Each row was made from one path, in order. Every step used is in the known rows, and no mark comes twice. Write each row's path.
In the rows, 128 means zero.
Known rows
zume, mitonu, ledom: [145 117 117 112 129 128 126 104 125 150 125 121 122 107 135 125 129 123
 129 118 128 116 125 162 125 129 113 118 151 156 127 133 111 142 132 116
 129 145 126 142 157 111 122 132 129]
ledom, mitonu: [136 112 126 121 124 129 137 125 132 130 113 124 128 115 131 120 110 125
 128 126 127 122 124 137 125 126 133 121 131 137 131 131 114 138 123 110
 129 139 124 147 137 116 120 126 130]
ledom, mitonu, zume, biba, dise, fafor: [152 110 113  92 123 127  87 106 134 135 101 119 138 106 120  94 111 128
 139 115 121 128 115 143 131 121 107 115 184 155 119 137  98 153 138 139
 126 164 131 145 170 119 174 121 117]
zume, pobuno: [123 124 128 130 126 127 139 143 116 126 125 125 129 118 121 143 118 127
 127 115 129 126 133 147 124 127 121 130 155 127 131 124 128 124 126 141
 129 122 137 135 103 130 139 121 129]
zepokem, biba: [122 130 131 125 127 128 114 136 127 127 123 130 136 144 129 126 130 126
 121 129 122 127 123 120 139 131 130  98 122 134 122 131 129 119 118 122
 132 135 124 131 123 131 120 129 127]
biba, zume, rubotid: [144 100 125 120 126 132  82 109 126 110 123 122 126 143 129 113 112 134
 131 122 130 144  99 123 122 137 127 135 131 134 119 126 122 124 142 135
 125 135 134 131 113 120 128 128 129]
dise, geto: [142 139 127 120 135 130 130 115 118 125 136 131 126 125 128 125 117 128
 128 126 130 131 131 114 129 128 135 121 126 130 136 123 118 126 130 146
 126 121 127 116 130 139 160 108 120]
zepokem, biba, dise, mitonu: [118 139 125 128 129 131 115 104 116 124 116 123 142 111 125  81 135 129
 117 124 126 118 109 126 138 124 120 118 148 140 121 134 121 127 129 118
 125 155 125 143 148 130 130 127 121]
zume, biba, dise, fafor: [145 135 121 110 135 125 102 113 128 133 116 127 142 113 117 105 129 130
 137 116 123 137 130 130 138 121 120 129 175 133 128 130 115 149 147 155
 130 145 139 132 149 134 165 122 116]
dise, mitonu: [128 126 125 134 132 124 143 122 111 131 126 124 129 110 131 118 127 129
 122 125 131 117 124 131 126 126 125 142 143 136 127 130 118 121 128 124
 127 142 127 139 136 122 127 137 129]
biba, zepokem: [143 132 125 138 122 131 137 150 130 125 123 129 134 145 125 109 123 124
 128 122 129 136 130 109 124 125 135 126 147 119 133 134 129 130 130 141
 123 123 126 139 133 124 139 121 121]
pobuno, zume, biba: [133 107 128 115 131 124 167 133 116 125 121 128 138 132 122 136 115 129
 134 116 127 136 122 126 132 126 117 109 139 126 121 123 129 112 148 137
 127 133 140 125 124 122 130 137 131]
pobuno, zume, biba, zepokem: [150 118 126 122 126 128 177 156 124 126 117 128 143 147 121 115 110 124
 134 111 128 143 124 108 129 122 124 113 157 114 124 129 132 113 152 153
 122 129 138 133 132 122 135 131 129]
pobuno, dise, fafor: [131 142 124 114 127 123  84 123 117 129 125 127 132 104 135 121 142 137
 131 130 124 125 126 127 122 121 135 137 117 112 128 122 130 134 133 158
 132 130 136 131 144 133 149 124 120]
biba, dise: [127 153 126 123 128 134 114 102 133 123 123 125 133 114 120  97 134 128
 130 123 128 129 123 129 128 123 123 130 138 127 129 131 132 140 140 135
 124 132 129 130 148 134 146 119 123]
zepokem, biba, zume: [111 115 127 116 125 129 110 119 129 110 120 126 136 145 127 112 113 130
 126 125 124 132 111  95 133 137 129 102 122 144 114 127 130 120 124 128
 132 138 126 135 124 131 110 125 125]
rubotid, zume, mitonu, dise: [142 102 124 111 121 120 111 125 108 136 119 122 120  79 131 116 108 132
 138 119 125 122 121 151 133 124 103 115 150 142 122 128 121 134 139 123
 124 141 125 144 152 108 124 121 133]
rubotid, zume: [127 130 131 116 124 124 151 138 119 127 130 127 118 119 131 123 113 136
 130 129 126 131 127 125 128 127 128 116 129 122 126 126 135 121 133 134
 128 135 129 125 126 125 124 121 131]
zume, pobuno, dise, biba: [131 155 129 122 137 129 154 135 101 119 120 116 143  92 127 115 137 133
 121 110 129 129 131 154 126 121 122 156 140 124 133 122 136 117 129 155
 129 126 138 144 112 135 139 118 117]
fafor, dise: [149 118 129 133 130 122 111 116 137 124 124 124 133 121 126 135 109 130
 130 137 119 138 127 124 137 128 131 142 128 135 124 124 124 157 134 127
 130 128 126 121 129 118 134 127 130]
pobuno, zume, rubotid, gedabu: [121 128 127 130 121 121  67 108 117 123 135 123 126 149 131 115 122 133
 124 135 130 147  99 165 123 129 129 125 106 103 123 114 116 125 140 116
 131 125 141 142 121 117 132 127 139]
rubotid, zume, pobuno, dise: [122 123 130 106 122 126 163 153 108 123 121 120 121  92 129 124 115 142
 129 116 125 127 125 142 117 123 124 124 136 106 127 123 148 122 137 156
 127 126 144 120 108 131 138 112 125]
zume, biba, dise, mitonu: [146 120 121 120 137 129 153 113 118 131 112 121 144 100 117  94 127 130
 127 111 129 127 126 134 131 120 113 137 173 147 123 135 116 128 147 130
 120 159 136 136 149 123 146 134 117]
zume, biba, zepokem: [160 114 124 129 130 129 163 164 135 127 117 129 142 149 119 113 117 124
 131 110 126 140 132 110 132 122 128 120 168 127 129 136 125 125 142 146
 121 133 132 133 127 122 146 129 119]
biba, zume: [123 119 125 117 127 129 123 110 126 113 127 124 128 133 125 117 114 131
 133 125 131 132 122 106 122 133 126 137 127 139 120 125 131 126 136 136
 129 131 128 130 131 129 125 125 128]
pobuno, zume, biba, dise: [129 124 126 109 130 131 146 112 120 122 116 125 143 110 116 100 120 130
 135 113 127 136 118 132 131 121 112 112 148 123 122 126 133 123 158 148
 122 140 142 126 144 130 143 125 126]
mitonu, dise: [134 136 126 132 121 126 109 117 128 126 126 129 132 119 124 130 136 126
 130 132 126 124 127 132 129 123 110 136 140 137 122 132 121 134 132 125
 123 127 119 136 142 114 139 122 129]
rubotid, dise, mitonu, zume: [132 117 121 119 125 127 107  94 114 128 121 116 129 106 129 104 127 132
 120 132 131 122 118 126 126 126  97 141 130 140 115 129 111 143 122 105
 130 154 125 137 149 114 144 129 124]

Write each row's path
[135 103 124 105 129 121 123 129 110 135 123 123 117  94 136 113 100 136
 135 115 126 125 121 147 129 129 122 107 139 132 128 122 127 127 135 130
 128 140 133 140 139 122 116 126 134]
rubotid, zume, mitonu
[113 121 122 104 123 126  94 118 105 115 122 119 133 101 127 116 116 138
 134 117 127 129 124 126 114 127 126 147 146 117 126 120 132 132 136 176
 134 126 147 143 122 138 149 109 121]
biba, zume, pobuno, dise, fafor
[132 137 116 116 125 130 167 109 101 136 124 113 130  93 129 122 135 131
 117 117 131 106 128 162 111 121 111 149 164 138 126 132 121 125 131 137
 129 147 137 139 131 116 142 123 123]
zume, pobuno, dise, mitonu, ledom
[147 113 119  95 125 124 139 114 114 146 128 119 110  96 138 120 111 131
 132 119 126 118 125 158 125 128 114 108 150 150 123 131 117 136 135 119
 128 151 128 136 151 110 114 126 131]
rubotid, zume, mitonu, ledom
[146 125 124 115 134 131 139 118 138 126 112 126 140 118 113 103 129 128
 134 113 126 138 125 132 135 122 116 127 163 138 126 135 127 138 148 140
 122 144 137 123 143 132 152 125 116]
zume, biba, dise
[137 117 122 127 116 127 117 121 130 130 109 123 131 105 126 119 115 124
 131 132 125 117 122 146 129 122 115 129 142 145 124 136 110 141 125 108
 125 139 114 145 148 107 127 116 132]
ledom, mitonu, dise
[145  99 120 124 123 127  96 112 113 128 122 116 124 121 136 117 120 131
 122 124 129 126  90 156 125 131 112 133 154 148 114 133 105 118 129 114
 119 154 127 140 129 112 151 139 127]
dise, mitonu, zume, rubotid
[163 118 124 111 125 135  54  98 121 119 128 118 127 124 128 112 118 132
 127 130 129 145 101 127 131 131 112 125 118 128 121 124 103 147 129 133
 125 137 130 113 116 120 186 103 121]
mitonu, zume, rubotid, dise, geto
[142 109 125 110 125 126   4 102 118 109 118 120 140 143 129 104 120 135
 127 133 123 149  99 111 139 137 123 122 120 127 113 120 107 150 128 136
 141 146 134 145 105 125 132 121 125]
zepokem, biba, zume, rubotid, dise, fafor
[129 142 126 126 128 126 130 117 107 107 124 115 143 102 118 115 119 126
 128 117 134 134 133 140 129 129 100 161 175 156 122 125 118 121 138 143
 128 131 126 151 118 123 130 110 123]
mitonu, dise, biba, zume, pobuno
[141 139 116 104 133 132 173  84 111 133 118 118 139 106 122  96 125 128
 126 116 132 122 120 143 126 119 100 120 174 149 115 132 112 126 159 132
 121 166 138 136 165 117 145 134 125]
pobuno, zume, biba, dise, mitonu, ledom
[166 148 131 129 137 130  65 102 115 113 124 113 145 121 129 104 144 129
 122 128 131 152 118 144 141 130 116 160 120 129 126 121 110 143 130 119
 134 136 128 145 100 119 132 121 123]
zume, rubotid, dise, biba
[125 146 121 128 130 131 126  97 114 126 121 122 136  98 124  89 132 130
 123 123 131 118 119 132 125 122 117 147 151 136 127 132 121 134 140 127
 121 147 129 139 159 129 136 125 123]
biba, dise, mitonu
[131  99 116 101 128 129 102  98 122 134 120 120 128 120 134 108 111 123
 127 115 125 118 110 130 128 137 115  92 146 166 115 134 112 135 127 117
 134 160 126 146 152 112 108 130 127]
zepokem, biba, zume, mitonu, ledom
[138 131 124 121 132 121 112 104  95 126 119 119 143  79 133 107 124 124
 131 119 132 124 117 164 138 121  99 129 147 145 122 120 114 113 143 125
 127 136 124 162 159 116 116 129 133]
pobuno, zume, mitonu, dise, biba
[128 159 128 116 133 139  99 103 123 120 125 130 141 119 122  93 122 129
 123 122 125 133 118 106 139 125 132  95 134 134 130 129 123 132 129 144
 123 134 128 117 141 145 164 102 114]
zepokem, biba, dise, geto
[157 145 132 130 141 121 116 115 122 119 124 120 144 109 129 125 117 127
 125 134 124 142 132 134 145 127 130 156 133 145 126 118 117 149 135 128
 133 132 118 135 125 122 124 123 125]
fafor, dise, biba
[135 108 119 112 122 116  64 107  99 143 121 125 134  81 135 122 116 127
 139 123 127 120 116 159 133 121 106 119 149 130 122 118 107 127 140 139
 133 135 130 164 161 116 137 129 138]
pobuno, zume, mitonu, dise, fafor
[138 168 117 119 127 135 141  78 121 137 125 118 130 101 126  90 143 126
 120 127 133 113 127 141 121 121 111 144 165 154 122 139 109 141 137 123
 123 160 123 139 172 121 140 124 122]
biba, dise, mitonu, ledom
[152 135 122 126 137 122 103 113 110 131 118 118 144  80 131 108 130 122
 131 118 129 125 126 166 141 124 104 148 158 159 126 128 111 128 133 117
 128 140 118 162 155 114 119 133 125]
zume, mitonu, dise, biba
[153 137 122 130 127 125 117 123 101 124 116 119 149  91 131  86 117 119
 130 112 134 131 119 143 135 118 106 132 165 138 126 125 118 114 146 139
 122 132 121 174 165 111 129 123 130]
pobuno, zume, mitonu, dise, biba, zepokem
[154  96 118 105 116 126  16 105 121 128 111 112 129 117 136 112 114 131
 130 134 125 139  99 157 128 129 114 127 135 135 117 129  86 162 119 117
 135 155 128 154 132 103 162 121 130]
ledom, mitonu, zume, rubotid, dise, fafor
[160 118 127 113 125 126 190 173 127 128 118 128 132 145 121 114 102 132
 135 112 126 145 130 108 130 123 129 107 174 124 128 134 130 121 149 151
 120 140 135 131 127 121 141 119 119]
rubotid, zume, biba, zepokem
[147 138 118 114 119 134 151 148 113 116 100 109 144 103 130  90 111 127
 123 103 129 127 118 153 117 119 118 139 174 139 130 135 122 126 123 147
 122 140 127 165 141 117 163 106 114]
ledom, mitonu, zume, pobuno, dise, biba, zepokem
[120 113 131 115 122 124 158 153 107 125 129 122 117 109 124 137 105 136
 129 116 129 128 131 143 127 127 123 114 157 124 130 122 135 117 132 145
 130 126 139 129  98 130 133 111 130]
rubotid, zume, pobuno
[118 147 129 124 127 135  94 112 133 122 118 127 139 123 120  91 132 127
 123 124 123 131 113 123 137 125 125 102 136 129 123 132 131 136 128 128
 127 142 126 132 143 135 131 121 121]
zepokem, biba, dise
[136 117 121 123 119 134  60 101 115 123 110 116 136 125 130  81 125 131
 117 122 125 127  76 149 135 130 110 111 158 153 110 137 108 126 133 115
 118 169 125 145 141 118 157 133 121]
zepokem, biba, dise, mitonu, zume, rubotid
[135 129 121 117 122 127 130 109 111 110 111 110 143  88 120 104 102 124
 129 114 133 125 127 147 127 126 103 154 175 166 123 128 107 131 132 125
 130 140 121 166 127 113 122 106 126]
ledom, mitonu, dise, biba, zume, pobuno
[145 103 122 128 129 119 113 104 116 128 120 117 129 105 132 131 102 131
 125 134 122 124 111 132 134 128 112 144 149 157 111 128 108 153 133 114
 126 150 119 132 152 109 153 134 129]
fafor, dise, mitonu, zume
[133 108 130 126 122 128  96 125 114 121 126 125 129 132 134 127 120 133
 128 125 130 139  96 145 125 130 127 120 119 113 122 119 126 114 146 131
 124 128 136 134 109 122 127 134 137]
pobuno, zume, rubotid
[149 107 125 115 120 131  48 109 131 119 123 115 126 131 128 123 128 132
 127 130 127 143 103 145 130 133 105 135 121 131 113 130 112 147 128 117
 127 140 130 129 120 111 157 125 128]
mitonu, zume, rubotid, dise
[130 110 118 105 125 127 124  98 110 144 128 120 124 108 136 127 121 125
 131 118 131 118 118 164 121 127 111 103 138 142 121 126 115 128 141 121
 129 143 131 144 155 114 113 134 139]
pobuno, zume, mitonu, ledom
[126  96 122 121 121 121  95 105 109 134 119 123 131  84 130 120 114 126
 137 119 129 120 113 155 131 122 100 117 136 134 121 121 120 121 141 120
 126 132 128 153 158 110 124 132 138]
pobuno, zume, mitonu, dise
[143 123 128 122 138 123 131 108 112 100 121 112 146 103 120 126  96 128
 129 118 127 145 129 128 137 132 122 167 162 154 123 112 119 145 141 146
 133 129 129 143 106 127 129 110 125]
fafor, dise, biba, zume, pobuno
[135 103 128 117 124 132  40 104 121 102 116 118 139 143 126 100 116 132
 123 130 126 150  98 106 136 139 119 117 106 128 111 125 117 142 129 119
 135 144 133 136 100 119 115 124 125]
zepokem, biba, zume, rubotid, dise
[132 102 119 112 115 128 118 123 131 131 111 120 122 121 134 119 105 126
 130 125 126 119 113 141 125 128 118 117 139 151 121 137 111 140 120 107
 126 147 120 140 153 112 139 124 130]
ledom, mitonu, zume
